Every row comes from one small tree of marks. The marks that hang from a mark follow it in brackets, in the order of their numbers. Every link used is in the known rows. Which tree was each row made from?
Known rows
j_371(j_747 j_944(j_690(j_933))): [ -4   1 -28  -1  16 -23   2 -14 -30 -15  21  -6  17  -9 -10 -50  20   4
 -16 -15   0  -1  10  11  -7   2 -21  12   5  -3  -3 -19  15]
j_933(j_210): [  4 -10 -10  -4   3  10   6 -12   8  -6  -3  -4   9  -5  -5  -2  -4   3
  -3  -2  -9  -1   9   1  19  -7  -2  -3   1  -2   1   8  -5]
j_231(j_944(j_690(j_183) j_747 j_933)): [-30  27 -22  -3   8  -8 -22 -20  -1  -7  26  20   9 -18  20 -69  18  15
 -22 -23   6 -22  54  -8 -21 -12 -30 -29  14 -19  10 -19  -6]
j_944(j_231 j_747): [ -5  18   8 -15  11  -3   0   3  -2   2  17   3 -10 -20  22 -19   8   2
 -16   3  -8  -7  16   8  -5 -16  -6  -6  13 -18  -4 -19   2]
j_178(j_944(j_933(j_210 j_231))): [  8 -15 -31  -8  20  14  -3  -5  -8 -16   9  -9  -2  -1  -9 -23 -13  -8
   3  -7   9   3  27  -7  26 -13   2  18   2  -4  -5   2  -8]
j_178(j_944(j_183 j_933)): [-20   0 -29  10  29  -9 -10  16  -5  -1  23  -3  17  19 -11 -36 -16  -1
  -6 -12  17  -2  11 -13  -1   1 -14  21   9   1 -21   8   1]
j_178(j_944(j_690 j_747 j_933)): [-18  14 -26  -2  21 -13 -18   7  -7  -1  20   5   4  -3  16 -64  13  -2
 -22  -9   9  -3  19   2   1 -12 -23   2  19 -11  -6  -7   2]
j_183(j_690(j_944) j_933): [ 20 -15 -17   8 -26   7   4 -11 -19  -2   6   9   6   8  15   8  -2  -3
 -13  -8  16   4  -3   7  17 -21   3 -17  12 -17  21  -3  14]
j_944(j_231(j_690(j_183 j_933)) j_747): [-31  27 -16  -5  25  -6 -33  -7  -6   6  48   3 -17 -43   2 -32  10  30
 -19   7 -17 -28  59  -8 -17 -23 -11 -26   0 -15   4 -45 -14]
j_944(j_747 j_933): [-13  13 -11  -6  11 -11  -7   7   2   7  28   2   6   0  14 -33   8   7
 -24  -6   7  -4  28   1 -17 -10 -11  -5  15   3 -15 -12   5]
j_210(j_944(j_183 j_231 j_747)): [ -4  32  10 -11  13   0   7  10 -12   5  32  17  12 -10  10 -20  -5   2
 -14 -17 -12 -31   9  -6  -6 -11  12   1  29 -14 -17 -10   3]
j_183(j_690 j_933(j_210 j_231 j_944(j_747))): [ 29 -24  -2 -16  -9  24  23 -27 -32 -26  15   6   4  -1  27   9 -14 -25
 -24   5  14 -10  10   2  34 -42  25  -6  20 -12  17 -23  13]
j_371(j_747 j_944(j_690)): [  3   2  -6  -3   8 -16   7 -13 -30 -11   3  -8  18  -4   6 -41  15  -9
 -13 -18 -10   1 -17  16   6  -1 -20  10  10   0 -10  -8  16]
j_183(j_690 j_933(j_210 j_944(j_231 j_747))): [ 24 -18  -7 -13 -10  23  15 -26 -21 -19  12   0   3 -19  42  -4   1 -12
 -26  -2   5  -2  11  12  27 -52  -1 -17  28 -30  24 -23   5]
j_178(j_944(j_183 j_231 j_747)): [-22  12  -3 -13  40  -2  -7  18  -7   4  26   1   4  -5   9 -36 -12  -8
 -20  -3  -4 -14   3   4   6 -12  -5  10  19 -18 -20 -10   3]
j_231(j_690(j_183 j_933 j_944)): [-32  15 -27  16   3  -1 -32 -14  -1   4  28  23   0 -22 -13 -15   4  35
  -3  -1  -8 -23  63 -22  -9 -12   0 -37 -14   1  24 -27  -8]
j_944(j_183(j_690 j_933(j_210)) j_231 j_747): [ 11  -7 -17 -15   8   5  16 -11 -23  -5  35  -7  15  -6  14 -17 -17  -3
 -40  -3   0 -12   1  11  29 -28  -9   0  32 -29 -10  -9  11]
j_944(j_183 j_231 j_747 j_933(j_210)): [-23  16 -20 -15  30  -7  11  -5   1  -1  42   6  18  -9   4 -44  -5  20
 -27  -7  -3 -16  47  -2   3 -16 -22   0  23 -14 -21  -5   3]
j_210(j_944(j_747 j_933)): [  5  21  -9   1  -1  -3  -6   7  -2   9  30   9  13  -3  15 -29  10   6
 -15 -22   0 -18  22  -6 -19 -12  11  -5  25   0 -13 -13   1]
j_933(j_210(j_944)): [ 23  -2  -8   0 -11  17   9 -12   4  -7  -3   3  16 -11  -6   5  -4   3
   3 -18 -17 -12   2  -8  17 -11  19  -3  11  -3   1  10 -10]
j_183(j_690 j_933): [ 29 -21 -13   6 -18   5   3  -5 -23  -2  10 -13   0   7   9  11  -5 -12
 -16  -1  15   6 -23   8  14 -14  -2   2  16 -13   6  -6   6]
j_371(j_747 j_944(j_183 j_231(j_690))): [ -9   9   5  -9  31 -22   4  -3 -36   0  34 -19  19  -7  16 -28  -8   5
 -10 -23 -23 -13  -7   7  15  -4  -4   8  13   4 -33 -19  14]
j_183(j_690(j_933(j_210) j_944(j_231 j_747))): [ -6   1 -43 -20  10   6   3 -22 -11 -11  37  20  -2 -30   0 -35  15  21
 -33  -4  10  -6  59   5  12 -42   2 -22   2 -29  27 -33   8]
j_210(j_231 j_944(j_690(j_183) j_747 j_933)): [ 11  41 -23  13 -11   7 -24  -4 -14  -2  30  25  -1 -35  14 -48  17  17
  -8 -25 -20 -28  40 -21 -20 -33 -20 -18  27 -25   8 -25 -14]
j_183(j_690 j_933(j_210(j_944(j_747)) j_231)): [ 51 -12 -10 -15 -18  21  16 -15 -33 -13  23  -3   8  -4  13   3 -17 -20
 -26 -11  -2 -23  -9   1  32 -30  38   4  29 -15   0 -15   7]
j_371(j_747): [  8  -4   3  -5   6  -7   7  -8 -17   4   1  -9  11   1  13  -7   5  -3
 -15   2  -7  -1  -9  13  -1  -6  -3  -1  11  12 -11  -7  19]
j_690(j_933 j_944(j_231)): [-13  13 -21  -1   2   1  -4 -11  -2  -5  19  25  -6 -22  -5 -13  15  24
   3  -3  10  -3  58  -2  -6 -16  -6 -16  -5 -24  27 -14   2]
j_231(j_690(j_183 j_933) j_944(j_747)): [-29  18 -16  -7  17  -7 -40 -15   3   2  44   5   3 -29  12 -40   6  24
 -22 -15  -9 -35  56 -14 -20 -11  11 -40   0  -1   6 -43  -9]
j_944(j_231 j_690 j_747 j_933): [-15  32 -14 -12  10 -17  -2  -9 -13  -1  28  16  -4 -20  24 -53  24  13
 -16  -4   7  -7  42   6  -7 -14 -37  -8  24 -24  -1 -13   0]
j_944(j_747): [ -9   9   7 -10   9  -7  -2   5   1   5  16   4   3  -3  12 -14   3   1
 -21   2  -7  -8   3   6  -8  -7   2  -7  10   0 -10 -13   8]

Which tree is each row?
[ 32  -6  -5 -13 -11   4  -5  -4 -28 -10  39   0  14   3  33 -19 -20  -9
 -29 -30   5 -22  -6   0  11 -28  15 -13  37 -22  -9 -26  16]  j_210(j_231(j_944(j_183(j_690 j_933) j_747)))
[ 32  24  17   0 -14   2 -14   7 -24  11  44   6  18  -5  31   3 -26   5
  -9 -26 -35 -48  -9 -17  14 -15  26 -14  46  -1 -27 -18   6]  j_210(j_231(j_690) j_944(j_183(j_933) j_747))
[  7  -5 -22 -29  10  -3   2 -14 -32 -20  43   7  -9  -6   5 -33   4  -8
 -25 -13  34 -19  37  -1  -2 -16  33  -7   0  -8  11 -45  10]  j_183(j_690(j_933(j_231(j_944(j_747)))))
[ 17   0 -13  -5  -5  22 -31 -28   3 -13   9  -1  -3 -41  18 -11  -9  23
   8 -31 -37 -22  35 -20  24 -30   9 -40   1 -11  12 -22 -24]  j_933(j_210(j_231(j_690(j_183) j_944)))
[-10  16 -19   0  -1  -1  -4  -7   1   0  14  22  -2 -13  16 -21  17  22
   6 -14  12   5  52  -3  -4 -18 -20 -18   7 -23  14  -4   2]  j_690(j_944(j_231 j_933))
[-18  -1 -24 -11  16 -10  -8 -22   2 -11  37   4  26  -4 -10 -26 -16  29
  -4 -28  -1 -36  46 -17  17   3  20 -20   0  10  -6  -9  -2]  j_231(j_690(j_933(j_210)) j_944(j_183))
[-16  21 -22 -12  23 -16  -7  -7 -15 -15  39   7   0 -31  -3 -59  24  10
 -20 -12   2  -8  36   9 -10 -11 -23   8   9 -30   5 -28  -1]  j_371(j_944(j_231 j_690(j_933) j_747))
[ 14   3  -7  -9 -13   6   3 -10 -24   2  22  11  -2 -11  37 -11   6  -3
 -30  -4   7  -1  11  16  14 -36  -2 -21  25 -33  17 -23  16]  j_183(j_690(j_944(j_231 j_747)) j_933)
[ 18   9  -3  -9  -7   2   6 -14 -15 -10  27  14  24 -10  15 -22 -18   8
 -23  -8 -25 -26   6   2  30 -18 -22  -7  42 -23 -12   4  11]  j_944(j_183(j_933(j_210(j_231))) j_690 j_747)
[-11   9  -8 -15   8 -11 -10  -6   4  -1  27   4  16   0  30 -44  12   8
 -19 -28  14 -12  38   2 -17  -8   4 -19  17  -1  -7 -17   8]  j_231(j_944(j_747 j_933))
[-18  24 -18  -6   6 -17  -3  -3  -8   2  24  15   8  -4  17 -51  19   9
 -21  -4   9 -11  31   0 -11  -5 -27  -8  20  -6  -6  -9   6]  j_944(j_690 j_747 j_933)
[ 10   4 -35 -12  14   0  -9 -15 -12 -24  37   5   8 -36  -9 -53   9  14
 -18 -18 -20 -14  36   0   8 -25 -15   2   9 -24   3 -26  -5]  j_371(j_944(j_690(j_933(j_210(j_231))) j_747))
[-17  31  -8  -5   9 -13 -18   6 -15  12  52  29  14  -4  23 -34  -6  28
 -10 -20 -15 -33  53 -20   2 -23   3 -32  23   7 -16 -25  13]  j_210(j_231(j_690(j_944(j_183 j_747 j_933))))
[-16   8   1  -6   5  -2  -1 -13  -4  10  32  16  37   7  20  -9 -27  18
 -27  -7 -24 -39  23  -3  34 -11  11 -31  28   3 -17  -2  19]  j_231(j_690(j_944(j_183(j_933(j_210)) j_747)))
[-15  27  -3  -5   8 -15  12  -6 -18  -8  12  19   4  -6   0 -30   3  10
   4  -4   3 -14  13  -2  12   2 -28   5  13 -21   0   7   2]  j_944(j_183 j_231 j_690)
[-13  41 -25   3   5   2 -18 -13 -13  -8  35  29  -6 -48  -3 -49  23  22
 -17  -8 -11 -32  49 -11 -24 -23 -18 -17  14 -35  21 -30 -13]  j_210(j_944(j_231 j_690(j_183 j_933) j_747))
[-13  17   2   6  -3  14 -18 -11   1   6  17  22   1 -26  26 -11   1  12
 -25   2 -16 -15  36   5  -6 -31 -21 -33  21 -39  15 -16   4]  j_690(j_183(j_933) j_944(j_231 j_747))
[ 17  -9   0 -25   0  16  11 -29  -3 -23  -3   6   5  -7   6  -5 -11  -4
   7 -19   2 -12  25  -2  28  -5  26  -6   1  -4   7   0  -3]  j_933(j_210 j_231(j_944))
[  6  -5 -20  -9   5   7  11 -15  -8 -15  13   2   0  -2  -8 -11  -7   6
   3  -4   9  -3  42 -10  17  -7  -1   8   3  -1  -3   2  -3]  j_944(j_933(j_210 j_231))
[ 10  11  -6  -4   5  12  18 -10  -5  -8  12  10  19 -14  -8  -5 -12   9
   4 -24 -16 -24  12 -11  19 -12  10   4  18 -17  -6  10  -9]  j_933(j_210(j_944(j_183 j_231)))
[ 21   0  -9  19 -21  23 -21 -21  -1   2   9  -7  18 -25   6  12 -18  14
  -1 -16 -36 -32   2 -19  23 -18  11 -23  19  -7   5  -3 -19]  j_231(j_690(j_183(j_933(j_210(j_944)))))
[ -1  28  -2 -10  14  -7  12   9 -24   0  47  23  17  13  -2 -27 -15  -1
 -12 -17  11 -37  27 -19  -9  -3  22  12  25   6 -26 -10   8]  j_210(j_944(j_183 j_747 j_933(j_231)))
[-15   9 -30 -12  12 -10  -1 -21  -1 -12  27  16  10 -18 -11 -46  12  19
 -27   2  -2 -18  42   2   5 -11 -15  -8  10 -11   6 -12   3]  j_944(j_690(j_933(j_210)) j_747)
[-11  14  17 -27  21  -5  10  -3 -16 -12  31  18  16  12  11 -25 -21  -9
 -14 -19   9 -34  21  -6   5   2  30  -5  12   3 -18 -15  15]  j_933(j_231(j_944(j_183 j_747)))
[-15  -2 -18   4  29 -24   9   5 -21  -6  36 -14  38  18  -5 -45  -4   1
 -22 -27   2  -2   5   2 -10   3 -17  24  16  10 -36 -10  22]  j_371(j_747 j_944(j_183 j_933))
[ -1   5   3 -12  12   3  10 -10  -2  -2  28  -4  23  -7  14 -12 -22   7
 -30  -1 -15 -21  12  10  23 -15 -15  -1  36 -24 -20   3  10]  j_944(j_183(j_933(j_210)) j_231 j_747)
